Each row comes from the steps of one path. Every step used is in the known rows, and no mark comes twice. Write the path behind each row, first mark first.
Known rows
T > W > U > H > R > K: [ 16  13  -9  -4   2   8   1  12 -40 -15  -4  -8   7  32   6   3   9 -11
   6  27 -13 -14   5  -7  16  24   6  -9   8   6]
K > U > H > T > Z > S: [ 13   0  -2  -4 -15  -6   1   9 -24 -14  11   9  -1  30  13   0  11 -18
  -7   9   2 -50  10   0  24   0 -10  -5  15  14]
H > T > W > U > Z: [  5  15  10 -20  -5   6  13  45 -36 -18 -11  14  19  35  17  -6   8 -14
   6  33 -11   1  15  -9  36  18  -5  12  14   0]
Z > S > W > U > H: [-10   7   0 -17   3   4   3 -13 -31  -1  10   1  10  30   4  -2  13 -13
  -3   7  -2 -26   2  -6  20  -1 -15   9  26  18]
H > Y > K > T > W > U: [-10  15  18 -15 -27  17  11  63 -14 -28 -18  22  29   1   4  -5   7 -12
   1  25  -8  32   0   8   4  26  19  17  19   9]
R > W: [ -9  -2   3   9  -1  11   2  -4  -3  -1  -2  -1   1  -7   4  -6  -4 -10
  -3  22  -4  12   3   5   9  -4   3  -1  -5   9]
W > R > K: [ 27   2   1  19   6  -5   0   8  -3   9  -9 -15  14  -4  12 -12  -7  -8
 -10   7 -13  18   1   5   4   8   5   1 -13   9]
R > Z > T > W: [  5   8   2   0  -8   2   0  20 -13  -8   6   0  10   1   9  15  -5  12
  13  36  -6  12   7  13   2  -3   0  22  16  16]
W > Y > Z > S > K: [ 28   9 -16  11  -1  -2  14   6   3   3  -4  31  -3   2   9  -9  15 -14
 -24  26   7 -12   5   6  -7  18 -22 -36  26   8]
U > H > Y > Z > T > W > R: [ 20  27 -17  -4 -13  16   3  32 -15 -13  -9  36   0   8  12   2   2 -27
   3  20 -22 -16  10  16 -23   2   6  28  34  14]
W > Y > K > T > Z: [ 13   7  20  17 -20   1  17  52   1 -14  -8  23  14   0   3  -6   0 -30
   5  26  -3   3   3   8   7  18   6  29  19   8]
R > Z > T > W > U > H > S > K: [-20  24   4 -17  -9  -1   4  12 -40 -15   3  -2  27  21   6  10  20  24
 -11  30 -14 -25  14  -5  -8  13 -19 -29  42  24]
S > K > U > Z > T > W > R: [  7  12   3   9  13 -14  21  18 -37  -9   1  -6  42   4  23  18   9 -13
 -17  23 -15 -30   6  -1  13   6  11 -20  28  23]
Y > Z > T > W > R: [ 18  23  -8   5   4   4   0  30  -9  -2 -21  16  16   5  14   7  -8 -15
  -6  28  -9  -3  12  16   4  -3   1  14  33  13]
U > Z > S: [ 16  -2  -4  -7   2  -6  11   4  -7   1  13  -6   2   4  17  -7   0   1
  -6  18   2 -18   9   1   0  -2 -16   2  -5  -4]
T > W > R > K > U: [ 14   3   3  19  10   0  -2  16 -26  -2 -14  -3  36  -9  13  10  -1  -7
  -7  20 -14  13  -4  10  22  13  24 -14  -2  14]
T > W > U: [-10  12   5 -17   5  10  -4  21 -24 -13 -15   5  12  12   0   0   5   1
   1  28  -6   8   5  -3  16  11   5  -1  19   3]
R > K > T > W > U > H: [ -5  17   2  -3  -5  12   9  28 -24 -12   1   6  31  25   2   0  10 -15
  -8  26 -27  16   9  -1  31  28  13   3   8   8]
S > K > T > Z: [  0  10   2  12  -7 -11   6  17  -4  -3   8  -2  13   9   2  -1   8 -10
 -21   8   2  -9   9  -5   6   6   4  -8  16  -1]
H > Y > Z > S > W: [ 16   7 -18  -1 -18  11  -1   5   2   5  -1  38   0   0  12  -9   9 -13
   3   9  16  -3   4  14 -12  -4  -6  17  22   1]
Z > S > W > Y > K > U: [  5  -6  16  16  -6   1  19  11 -18  -6  -5  20  30  -4   9   7  11 -21
   6  11   9  -8 -13  13  18  13   2   3  22  28]
T > W > U > H > Y: [-11  15  -5 -26 -14  20  -2  24 -30 -24  -3  27  -4  13   0  -3  16 -15
  10  21 -19  -2   1  -4 -10  14  11  19  19   1]
Y > K > T > Z > S > W: [  1   7  16  11 -17  -3   8  27  -8   0   5   1  26  10   8  -4  -5 -13
  -6  13  15   1   8  16  18  -1   1  31  18  12]
T > W > Y: [ 10  11   3   3  -6  11   6  22 -18 -11  -9  32   5   0   1   0   1 -19
  16  22 -11  24  -4   9   5   9  10  16  11  -3]
K > U > H > Y: [ -5  -6  -8  -7 -15   8   2   0 -14 -15  12  19   0  -5   0   9  23 -13
   6  -6 -11 -30  -9  -5 -14   9  12   2  11  10]
Z > T > W: [ -1  14   1  -2  -3   2   5  12 -12  -8  -5   1  14   8   3   6  -9  -4
   7  11  -7   6   7  18  -1  -4   8  11  14   4]
Y > K: [-5 -1 10  7 -4  4  7 14  5 -5 -9 -1  7 -9 -3  1 -3  7 -2  4  4  2  0  6
 -4 12  0 -2 -1 14]
S > K: [ -5   4  -3   8   5  -8   7 -11  -2   1   5   0   4   4  -1   0   8   5
 -19  -5   3  -3  -1  -5  -5  10  -1 -30   4   5]
T > W > U > H > S: [-26  24   3 -27  -7  14  -7  12 -40 -16 -11  16  17  19  -4   0  12  11
   1   9 -14 -19  10  -4   5   5  -8 -16  25  -2]
R > W > U: [-13   0   9  -6   7  10   0   6 -12  -7 -13 -10   6   3   5 -11   4 -11
  -8  35  -6   4   5  -4  22   5  -3  -3  11  16]
R > W > T > Z > S > K > U > H: [-11  10   0  11   8  -3   1  -6 -33 -12  14 -19  10  13   9  -1   8  -8
 -34  27  -7 -54   9   1  25   7 -10 -44  29  44]

Which path is each row?
[ 10  16  10   4 -33  16   8  54 -19 -25   7  33  19 -12  15  11   7 -14
   1  30 -19  25  -3   6  -4  16  13  41  15  24] : U > H > Y > K > T > W > R > Z
[ 35  12 -25  17  -6   6  18  -8 -19  -7   9  28 -14  19  17  -4  18 -40
 -20  38   0 -37   5  -2   0  14 -24 -39  29  19] : U > H > R > W > Y > Z > S > K
[ -2  -2   9  14  -8   5  21   3 -27  -9  10  28  24   6   4  12  17 -27
   7   5   0 -29 -11   7  17  15  -2   6  25  35] : Z > S > W > Y > K > U > H
[-12  18   6  -3 -33  21  16  42 -12 -26   4  37  17   2  -2   3   6 -15
   4   6 -16  18  -2  12 -10  20  20  26   9   8] : U > H > Y > K > T > W
[-24  25   2 -12  -3   5  13  18 -34 -17   9  16  29  30  -3  10  23 -13
 -25  14 -18  -1   5 -14  24  23   6 -19  30  12] : S > K > T > W > U > H
[ -9   3   9  -7  10   1  10  14 -29   1   3  -3  22  17  11  -1  14 -13
   9  20  -2 -20   7 -16  26   7  -5  27  22   8] : S > W > U > Z
[-10  12   9 -11  -8   5  12   8 -33  -8   2  18  14  50   4  -4  18 -31
   6  -6  -8 -13   5 -16  39  10  -7  20  29  18] : S > W > U > H > T
[ 11  12 -15   5  -5  -7  13   8  10   4   5  16  17   9   7  -1  12  -3
 -41  13  10  -9  10   2   9  12 -16 -42  21   4] : Y > Z > S > K > T
[ -4  22 -18 -21 -12  28  -6  35 -21 -20 -11  43  -5   9   0   0  21 -13
   6  35 -13 -16   8  -3  -8  23   1  16  36   7] : T > W > U > H > Y > Z
[ 37  -7  -8  -4  -9 -10  -4   1 -13  -6  13 -14 -12   8  22   9  -1   6
   1  22  19 -15  -4  -2   0  -6 -22  -7   1   6] : H > R > Z > S
[  1   9  11 -10  -7  -4  -1  22 -24  -3   1  -7  25  27  12 -12   6 -24
  -8  25   8  -9  10  -1  36  -6  -5  29  32   5] : K > T > Z > S > W > U
[  9   6   9   4  -2  -4  -2   8 -19   2  13  -9  16  11  18   1  -5   7
   2  14   8   7  -1   4  30  -5 -18  10  20  29] : R > Z > S > W > T
[ 21   8  -9  10  -3  10   6  24   6  -1 -12  41  -6  -1   3   0   8 -19
   5  28  -3  -8   3   1  -3  13 -10   7  25   3] : W > Y > Z
[  3   5   4   5   7 -19  -2  11 -22  -9   1 -22  16  10  11   1   5   7
 -30   9   8 -46   4   0  19   8  -9 -49  29  27] : W > T > Z > S > K > U
[  0   0 -20  -3 -16  15  -2  11  -3 -12   3  38  -3 -10   2  15  27 -12
   2   9  -7 -45  -1  -4 -14  14   3  -6  24  12] : K > U > H > Y > Z
[ -1   3  12  10 -18  -2  10  15 -30 -11  10  14  19  29  10   7  11 -17
   0   4  10 -45   7   8  31   7  -4  11  22  34] : Y > K > U > H > T > Z > S > W
[ -8  15   5 -18   3   3   6  24 -22 -13 -17  -7  19  19   4   3  -1  -6
   4  28 -11   1   9   8  11   4   4   6  26  11] : Z > T > W > U
[ -6 -11   7   4 -19   7   8  25  -1 -17  -8  13  14 -22   3   5  13  -2
   4   2   5 -11 -10   7 -17  18  16  -6   3  19] : H > Y > K > U
[ -8  18   5   2  -7   2  -3 -10 -32   6  -1  14  21  15   7  -2   5 -10
  -2 -26 -10 -16   1  -4   5 -15  -6   8  21   8] : U > H > S > W > R
[ 16   5 -19  -3   1   2  -3   4  10   5  -4  13  -5  -2   7  -3   1   5
 -15  22  12 -16   9  10  -1   0 -20 -14  12   2] : Y > Z > S
[ 26  21  -9   3 -16  11  12  43  -5  -8  -9  52  17   6  11   0   6 -29
  -6  38  -2  21   7  17  19  11  -5   3  29  -4] : K > T > W > Y > Z > S
[ -1  15  -4 -17  12  -3  14  14 -36  -9   2  -6  20  17  16  -6  11   6
 -25  41  -2 -14  12  -6  12  16 -12 -28  19   5] : T > W > U > Z > S > K
[ 25  11  -6  10  -4   3  16  27   7  -2 -15  30   3   7   6  -2   4 -25
   8  26  -8 -17   7  12  -6   8 -11  12  32  12] : W > Y > Z > T
[ 13   5   5   4   0   2  26  36 -32 -17   0  19  32   2  15  15   9 -28
  21  36 -18 -23   1   8  15  11  11  15  27  11] : K > U > Z > T > W > Y
[ 26  22  -6   6 -19  15  11  49 -14 -13 -20  66   3  22   8  -3   6 -30
  12  31  -6  16   9   9  21  20  -4  12  29   0] : H > T > W > Y > Z
[ -7  18  -2 -28 -14  14   7  25 -28 -24  -4  16   5  24   2  -4  10 -19
  14  20 -24 -10   7   6 -15   9   9  25  30  11] : Z > T > W > U > H > Y
[  7   2  -9   0   2 -12   8 -18  -3   4   7  -9   2   5   7  -6   5   7
 -30   0   9  -4   2   2  -7   4 -12 -38   2   5] : Z > S > K
[  2  -6   4   1   4 -11  20  14 -12  -6   8 -13  27   2  14  16   9  -9
   6  13  -8 -48   5   0   9   1   1  -1  13  16] : K > U > Z > T
[  2  17  18   9 -10   6  11  48 -14 -12 -15  15  35   0  10   7  -8 -14
 -13  13  -9  34  -1  12  23   8  16  12  11  12] : Y > K > T > W > R
[  2   3   8 -16   9  -8  19  26 -15  -8  -3 -22  17  19  13  -5   4 -10
   5  29 -14 -35  14  -6   8   6 -11  14  22  12] : W > U > Z > T
[ 10  -4  15  21 -10  -2   9  23 -22  -8  -5  15  22  -3   9   5   8 -22
  11  27  14 -27  -4  14  16   9   2  18  29  26] : T > Z > S > W > Y > K > U
[ 26  14 -10  12 -12  -6  23  22   7   0  -1  37  17   8  10  -7  17 -26
 -31  24   2   0   4   4   6  20 -16 -30  31   6] : W > Y > Z > S > K > T
[  5   8   0  -5 -15   1  10   4 -12  -9   8  19  -4  32   2  -3   6 -18
   1 -13 -11 -10   6  -6  16   7  -8   5   2   5] : U > H > T
[ -6  15   4  -2 -13   7   5  27 -11  -9   0  20  24   6   1   7  -2 -11
  -2   9  -7  31   2   7  21   4  15   8   9  -7] : K > T > W
[  0  18  -2  -6 -15  11   7  15 -26 -16   4  29   2  34   1   3   3 -15
   6   1 -14   5   7   2  18   9   2   8   7   2] : U > H > T > W
[  4  11   9   4   3  -4 -10  28  -9  -7  -5 -13  -3   9   4  -9 -11  -2
   2   9  -4 -20   9   1  15   0  -4   7  19  14] : W > T > Z
[ -5  11   0 -13   2   2  -6  -2 -34  -3  10  -7  -1  29   4  -7  10 -18
   0  24   1 -42  12  -5  22  -5 -14  28  31  16] : T > Z > S > W > U > H
[  4  -1 -11   7   2 -11  10 -21 -33 -11  19  -1   8  20   5  27  27 -12
 -15 -13   2 -60 -10 -20   5  14   0 -51  19  17] : S > K > U > H > R
[ 14  11  -6  16  -3  11   7  17  -6   6  -9  47   7   5   3   5  12 -29
  16  18   2  -2   0   2  13   9  -4  26  34   7] : S > W > Y > Z
